Each row was made from one path, in order. Every step used is in the known rows, and no mark comes twice. Write each row's path.
(in the rows, 128 means zero)
Known rows:
w-y: [115  94 128 145  78 203 130 142 124 107 112 154  99 145 143 128 118 155
  62  89  99 147 112 139 147  89  95 113 137 133 175 170 115  82 101 141
 105 124 126  87  93 154 145 152 150 108 121 112  83 119 156 129 166  90
 169 122  79  91 154 160 142 185 158 116 136 115 142]
w-y-b-h-g: [131 108 104 146  85 132 124 158 129 118  96 157  88 178 184 115 104 163
  57  77 107 134 100 152 131 127  88 127 138 132 146 131 116  95 116 105
 119 113 114 129 120 155 142 210 136 115 121 129  96 141 166 160 186  91
 171  74  77 106 186 143 172 166 115 157 164 113 148]
u-y-h-g: [146 119  92 149 108 136 112 115 110 130 147 159  72 149 140 147 122 169
  82  70  98  90  77 183 154 109 114 116 130  79 151 150  88 132 119 131
 104 115 139 126 100 141 166 165 115 120 113 112 102  95 140 162 139 130
 186 126  97  91 169 143 171 131 119 131 128 112 149]
v-g: [120 135 142 114 106 190 114 132  81 137 162 169  95 156 143 167 115 151
 123  84 109 146  96 166 159  71 134 110 148 104 179 110 139 168 124 166
 125 117 124  65 107 155 162 118 155 118 109 114 110 103 148 172 150  90
 154 117 115 102 150 173 164 156 127 138 131  98 124]
n-g-u-y: [144 117 103 152 122 196 119 100 128 175 140 162 125 158  61 172 105 148
 117  75 157 152  80 135 162  76 122 108  98 135 162 132 148 121 109 130
 124  88 133  90 122 182 160 108 143 135 134 107 120 114 181 160 133 102
 173 120 107  84 152 170 166 142 168 126 200 115 151]
n-g-b-h: [145 126 105 126 116 173 143 119 122 168 158 157 109 164 156 138 141 124
 123  84 127 157  98 143 146 100  91  94 116 141 179  89 144 160 111 137
  81  87 140  47 144 164 149 142 149 109 159 116 135 144 189 194 162 102
 143  98  77  23 179 170 181 145 124 134 202 123 150]
n-y: [113 115 139 121  72 188 102 126 112 117 141 128 112 172 150 118 121 156
 102  83 143 159 110 147 140  85 119 117 120  66 174 153 132 154 114 141
  96 108 150  67 123 147 141 124 161 101 131 117 114 122 162 134 128  95
 141 131  85  72 149 172 169 163 128 111 137 128 156]
n-y-v-g: [140 132 139 108  99 188 112 130  69 144 163 174 118 165 166 156  87 160
 109  88 148 164 102 173 140  63 108 120 129 116 174 126 127 172 106 154
 130 122 136  61 128 158 166  74 176 112 150 152 124 120 145 133 122  61
 147 139  82 114 161 186 145 175  71 128 116 117 130]
u-y: [125 108 110 147  90 180 122 130 121 134 142 158  94 143 116 150 114 166
  92  76 105 130  89 150 148  66 121 114 135 101 167 157 115 144  99 146
 115  96 155 101  78 134 160 139 148 122 107  92 103  82 147 150 129 100
 170  98  91  72 145 146 163 146 162 120 149 110 135]
w-y-h-g-u: [132  94 108 149 115 169 124 108 117 107 102 149 108 126 111 124 117 162
  79  90 136 136 104 165 146 133  93 121 124 150 153 158 105  61 117 100
 103 134 102 126 131 174 164 156 120 119 119 150  88 160 156 160 168 104
 182 147  95 129 190 171 155 152 145 130 133 116 174]
u-y-h: [130 120 100 147 112 158 130 115  98 122 167 161  99 129 127 125 128 159
  97  70  98 116  70 153 139  73 113 121 120  93 162 165  86 129 102 134
  85 132 154  81 111 145 175 152 104 132 116 106  93 111 146 170 137  96
 180 109  81 100 141 156 157 147 133 121 123 122 151]
w-g: [136 135 128 106  98 202 116 144  99 124 156 155 101 164 178 166 135 152
 115  71 102 137 102 175 150  97 108 106 138 129 177 137 126  89 130 154
 110 117 137  91  92 167 155 119 155  96 109 108 101 119 134 154 170 123
 167 103  77  74 144 163 172 158 115 107 168 114 148]
n-y-b-h-g: [125 106 120 117  92 127 106 137 120 134 130 136  96 183 201 116  98 170
  87  83 150 147 112 164 130 120 107 123 111  58 140 121 129 172 137 109
 129  97 141 107 150 139 145 191 146 106 125 132 119 128 169 163 143 103
 141 109  82  94 195 154 192 153  80 152 163 126 160]
h-g-u-y-v: [150 103 115 167 147 151 105 117 117 165 150 166  99 166 111 161  83 173
  94  89 147 124  89 170 156  90 129  97 125 138 132 152 129 141 105 130
 132 114 133 157  87 170 172 109 151 164 118 132 122  81 122 144 127 108
 196 126  92 107 182 161 153 144 124 124 171 108 156]
u-g-b: [129 117  91 123 142 194 101 103 108 119 146 164  85 158 156 148 135 108
 116  98 101 148  77 137 135 105 143  85 126  64 175 108 139 147  78 172
 128  89 140  75 100 137 171 137 183 131 128 100 116  74 185 160 158  99
 159 104  72  56 170 135 196 133 110 142 171 118 141]
b-h-g-u-y: [139  98  98 184 121 139 146 112 144 170 153 147  85 165 103 136 107 174
  86  78 149 116  87 178 158 114 119 102 148 127 131 142 124 166 119  98
 137  72 138 118 117 160 183 175 145 126  96  92 113  97 172 179 130 104
 202 109 115  82 181 154 184 140 169 131 190  99 156]
w-y-v-g: [132 128 129 133 110 185 123 153  80 126 132 185 109 150 154 156  77 151
  84  88 114 150 108 160 140  64  88 123 158 182 189 153 112 102  97 142
 127 144 112  88 103 162 155 100 159 123 135 145  88 120 140 136 167  47
 169 119  88 143 163 164 133 181 120 122 122 106 128]
h-g-u-y-b: [120 102 110 149 129 149  94 127 123 154 118 164 104 152  89 156  73 152
 115  85 150 129  75 159 160 105 142 120 106  76 121 124 144 139 117 126
 144  86 118 151 106 165 155 162 139 156  95 122 115  92 161 164 147 116
 154  83  98 126 186 143 170 142 138 156 202  99 160]
h-g-b: [129 107 109 134 127 180 103 127 119 134 150 150  84 172 168 171 121 134
 125  95 109 124 103 166 167 132 132  91 117  93 169 106 140 161 120 150
 111  93 123  98 102 144 148 142 175 121 137 117 122  82 131 175 165 137
 134 116  80  55 198 150 183 134 126 137 171 105 152]

Write each row's path:
[135 119  95 120 124 152 112 114 105 113 163 149  90 151 175 138 138 137
 128  93 103 118  91 173 160 141 113 104 100 108 156  99 120 148 119 135
  79 123 121  93 137 147 155 156 136 124 147 140 108 118 128 190 170 127
 138 127  77  76 206 155 181 114 101 133 141 123 161] | y-h-g-b
[124 131 135 116 124 176 124 117  77 160 146 164 138 162 111 143  73 157
 129  93 179 193 101 145 141  54 122 114 120 123 167 124 137 173 102 151
 140 128 127  70 141 186 166  55 172 121 142 158 120 134 157 157 123  56
 145 133 105 128 166 186 136 161 109 124 147 106 150] | n-y-v-g-u
[119 107 116 165 129 142 128 114 137 163 149 139  86 173 130 132 130 177
  74  86 152 144  97 177 148 139 111  91 138 150 127 130 138 157 137 109
 117  95 127 110 128 161 184 165 158 112  98 107 121 134 160 192 143 123
 191 120 113  85 179 169 183 142 146 134 191 101 171] | b-h-g-u
[117 140 107 165 130 127 138 132 128 166 130 151 119 148  87  82  72 156
  90  71 157 154  85 130 124  74 114 125 115 115 119 124 118 163 107 109
 122  85 152  92 138 167 171 182 121 145  93 111 107 143 190 193 161  82
 166  66  95 105 171 143 172 160 157 155 219 108 159] | g-u-y-b-h
[168 137  90 150 142 147 143 131  98 177 178 186  93 163 142 132  70 127
 139  71 124 143  80 161 138  47 100 110 152 150 149 102 110 213  73 141
 121  92 154  72 118 156 184  97 148 138 148 122 108 117 163 188 148  39
 164  68  75  86 198 151 164 147  89 141 182  96 131] | u-y-v-g-b-h
[138 107 121 149 105 142 136 139 136 145 154 153  61 176 186 161 145 171
  73  77 117 110 107 177 147 142 105  89 156 131 151 137 119 155 130 121
  97 105 134  99 112 145 160 183 147 104  99 105 105 123 149 177 144 141
 176 123  96  68 175 162 183 149 116 131 150 110 149] | b-h-g
[159 111 107 191 151 116 138 120 134 175 156 162  92 172 129 131  95 169
  76  82 148 125  90 186 135 107 109  98 150 178 111 148 101 167 111 104
 125  96 144 135 123 168 187 137 138 143 112 123 120 119 146 166 128  97
 210 118  95 100 190 166 164 149 119 127 179 111 161] | b-h-g-u-y-v
[122 119 114 166 122 192 122 112 128 152 155 147 110 151  65 130 100 152
 104  89 141 142  84 141 152  69 139 103 120 126 150 156 129 146 104 141
 122  92 146 101  97 161 180 126 156 145 101  99  95 102 158 157 134  97
 178 113 112  83 152 155 160 150 187 119 186 106 151] | g-u-y
[157 142  96 135 131 168 122  98 102 170 141 163 135 127  66 148 119 150
 109  75 150 136  70 147 145  74 112 117  88 133 165 133 123 117 122 122
  96 117 137  80 139 182 160 122  97 139 137 136 105 142 180 182 147 107
 173 127 107 103 158 165 161 138 139 124 171 120 158] | n-g-u-y-h
[135 102 110 170 126 171 115 113 138 151 140 146  88 155  94 158 102 162
 118  78 142 116  79 178 169  99 139  98 123 102 136 152 138 130 118 134
 141  88 120 141  89 161 173 145 148 143  98 102 112  86 154 159 130 119
 190 124 116  93 175 149 179 136 163 131 191 106 153] | h-g-u-y
[120 143 110 128 136 162 109 136  96 167 136 175 129 146  64 145  45 138
 140  76 149 158  68 136 155  33 143 141 106 100 140 106 151 159  98 139
 168  94 119 103 122 169 166 129 144 153 115 119 118 111 174 194 154  75
 147  74 118 151 164 147 162 155 137 173 191  90 134] | v-g-u-y-b
[150 131 115 140 124 171 111 145  71 161 163 190  98 156 130 173  68 145
 116  74 105 131  93 165 148  34 127 118 150 156 165 147 112 175  84 166
 127 115 142  98  91 155 166  85 160 147 128 125 110  84 128 145 140  67
 176 107  91 123 157 151 147 162 105 131 130  99 120] | u-y-v-g
[125 118 102 149 131 162 129 102 111 141 161 152 117 124  75 118 115 156
  97  74 138 130  78 141 139  81 117 117 111 136 147 160  96 131 106 125
  90 121 147  79 125 158 175 156 107 147 113 117  94 134 167 177 146  87
 176 121 104 110 154 158 156 139 157 125 150 110 169] | g-u-y-h
[111 118 111 142 129 131 112 129 132 154 133 151  97 170 131 112  98 157
  95  87 167 143  93 155 145 149 112 112 127 123 123 114 147 160 137 107
 124 106 130 128 148 167 162 192 147 136 104 123 118 147 162 201 162 125
 160  98 106 116 188 167 176 141 127 158 192 104 169] | y-b-h-g-u
[136 109 109 134 103 147  96 121 109 114 160 158  79 152 173 146 146 172
  73  90 116 112  90 180 155 135 109 104 110 104 161 133 111 128 142 130
  84 147 128 108 118 139 159 156 133 117 109 118 108 114 123 183 151 142
 172 155  90  98 168 168 171 135 106 115 122 119 158] | y-h-g
[125 135 138 133 148 184 115 128  81 154 163 177 119 159  98 159  82 156
 117  93 160 173  98 157 147  65 133 117 134 178 151 119 138 166 108 156
 129 141 123  82 122 178 166  71 186 148 118 151 113 137 132 176 143  75
 160 135 110 129 167 183 142 163 116 123 168  93 142] | y-v-g-u
[130 114 112 172 138 173 121 119 115 167 159 171 115 150  90 134  80 157
  93  86 149 140  85 145 136  75 131 109 129 146 127 169 112 140  92 141
 107 119 149 115 100 170 172  99 162 163 119 122  98 105 133 149 125  85
 188 112  75 121 161 159 145 154 149 113 164 122 153] | g-u-y-v
[136 114 102 163 104 105 115 145 132 138 143 170  84 177 160 121  90 155
  84  68 114 108  81 173 139  94 117 121 131  85 133 128 122 159 113 116
 129  93 144 129 116 137 166 210 129 130 107 103 118  94 170 177 162 108
 172  64  89  92 184 134 190 148 110 161 179 106 145] | u-y-b-h-g
[118 117 126 128 109 130 123 128 121 151 128 126 117 184 139  91  84 164
  98  93 193 165 105 146 130 123 107 125 101  89 125 119 145 160 134  94
 140  86 128 108 167 174 159 185 157 112 128 138 129 151 191 179 148 103
 150 105  95 110 200 167 186 145 101 155 191 120 172] | n-y-b-h-g-u
[124 119 133 131 135 195 138 132  81 150 123 173 123 138  88 141  71 153
  95  96 147 187 101 142 145  70  98 131 152 218 158 149 127 108  85 145
 140 132 106 104 121 188 164  85 176 129 135 151  94 143 141 148 164  44
 173 119  99 149 170 186 127 176 141 123 140 103 141] | w-y-v-g-u
[116 117 108 160 116 139 132 138 135 131  99 142 110 171 125 103  89 158
  67  85 150 150 103 142 126 141  97 129 122 153 125 127 138 104 121  88
 142  94 106 130 145 171 162 213 135 132 115 130  99 165 176 175 189  84
 166  87  96 131 202 149 170 164 146 162 202 107 172] | w-y-b-h-g-u
